Known rows, with every step that occurs:
lepag bipa fogak fimo lede ruton: [ 12   3  88   9 -35  32   7 -27   6   0 -43  26 -40  70  60 -30  24 -25]
lede ruton zabu: [  9 -49  11   2 -15  40  17  -6   2 -31 -24  26   1  59  58  35 -38 -40]
fogak fimo zabu: [ 43 -39  96 -12  -2  30  31 -14  21 -37  -7  36  21 -16  34  43 -24   2]
ruton fogak: [ 10 -56  31 -17 -46  22  -6 -20  -4  10   1  -5 -29 -32  14  24  21   1]
fimo fogak: [  0 -28  56  -1 -45  22   3  -3 -19   4 -39  10 -46  -4  14   1  44  11]
fogak fimo lede ruton zabu: [  0 -28  75   7 -25  54  30 -28   5 -39  15  46   9   9  40 -40   2 -47]
lepag bipa: [ 39 -19  37  13 -16  11  -6 -19  21  28 -39  19 -42  15  51  10 -19  14]
lede ruton fogak: [-25 -58  18   5 -28  29   2  -4 -13 -12   1   6 -35  36  68  16  10 -68]
lepag bipa fogak fimo lede ruton zabu: [ 37 -12  87   1 -38  36  13 -27  16 -16 -51  26 -26  73  57 -17  10  -7]
ruton zabu fimo fogak bipa: [ 77 -63  51 -37 -37  32  27  -9  31 -45 -51  11  48  22 -45  19 -10  32]
lepag bipa fogak: [ 36   1  56  -6 -36  15  -8 -26   6  29 -74  11 -44  56  31  16   6  30]
lepag bipa fogak fimo: [ 42  -1 104  -6 -31  24   4 -25  27  15 -59  19 -50  45  36   6  14  15]
ruton fogak fimo zabu bipa: [ 60 -73  93 -24 -24  27  20  -2  12 -37   7  10   7 -27  49  41   6  14]
ruton zabu bipa fogak: [ 88 -27  43 -33 -36  41   8  -6  -6 -18 -66  17  26  44  14  51 -32  73]
zabu bipa: [ 52 -11  29  -3 -15  28  -2   5 -14   8 -34  26  -4   7  38  17 -26  38]
fimo fogak bipa: [ 17 -28  51  -5 -42   8  -1  17 -21  10 -58   8 -57  35 -15   1  33  17]
zabu fimo lede: [  7 -11  18 -17 -38  39  19 -49   9 -23  -1  32  74 -30 -41 -54   4 -11]

Rows:
[ 36 -74  90 -22 -28  26  18 -15  16 -35  11   6   1 -35  34  42  13  -2]
ruton fogak fimo zabu
[ 38 -38  59 -25 -39  24  20  -2  19 -26 -46  11  24  20 -49 -15  27   0]
zabu fimo fogak bipa
[ 22 -65  34  -9 -24  47  31  -4  19 -60 -26  20  32  57  37  13  -5 -45]
lede ruton zabu fimo fogak
[-36 -34 -12  14 -46  25   0 -17 -41 -12   2  21 -15  36  28 -46  17 -58]
fimo lede ruton fogak bipa
[-13 -18  11  -4 -30  45  25 -37   3 -41   4  37  69  13  -3 -55   4 -57]
zabu fimo lede ruton
[  1 -46  79 -12 -52  38   9 -32   2  -7  29  12 -19 -52  14 -30  47 -20]
ruton fogak fimo lede
[ 72 -55  34 -40 -27  45  28 -33  43 -41 -27  20  74  -8 -29  30 -39  26]
ruton zabu fimo
[-24 -10  75  15 -24  50  24 -26  -1 -24  20  46  -9   3  42 -50  15 -63]
fogak fimo lede ruton
[ 56 -42  17 -30 -41  47  28 -46  27 -45 -14  26  89 -18 -35  -9 -27  23]
ruton zabu fimo lede
[ 31 -66  31 -11 -22  36  30   9  17 -59 -41  18  26  85  19  14 -14 -43]
lede ruton zabu fimo fogak bipa
[ 30 -10 107 -30 -33  35  23 -21  -2 -30 -51  21  10  38   6  44   9  21]
bipa fogak fimo zabu
[ 21 -72  68   1  -8  33  23  15   0 -54   6  18  -5  41  99  31  -3 -56]
lede ruton fogak fimo zabu bipa
[-12 -61  13   3 -26  18   0  11 -14 -12 -17   3 -43  68  47  17   2 -66]
lede ruton fogak bipa
[  3  -3  89 -17 -50  55  21 -33 -10 -31 -36  31   4  54  11 -15  25 -16]
bipa fogak fimo lede ruton zabu
[ 70 -37  99 -11   5  31  31   6  15 -43 -13  39  30  -3  50  40 -30  23]
fogak fimo zabu bipa
[ -3 -75  66   2 -14  32  25   1   5 -50  10  16 -10  32  86  32   6 -70]
lede ruton fogak fimo zabu
[  4 -10   3   2 -43  46  11 -19 -41 -30 -30  34  24  65  40 -27  -5 -10]
fimo lede ruton zabu bipa fogak
[-45 -32  -6  15 -49  34   3 -27 -39 -14  18  20  -9  13  47 -45  27 -59]
fimo lede ruton fogak
[ 59 -15 101 -10 -24  20  13 -20  23  -6 -61  21 -22  52  50  30  -1  26]
lepag bipa fogak fimo zabu
[ 69 -24  33 -23 -16  17  12   4 -28 -34 -61  23  47  49  38  72 -34  65]
fimo zabu bipa fogak
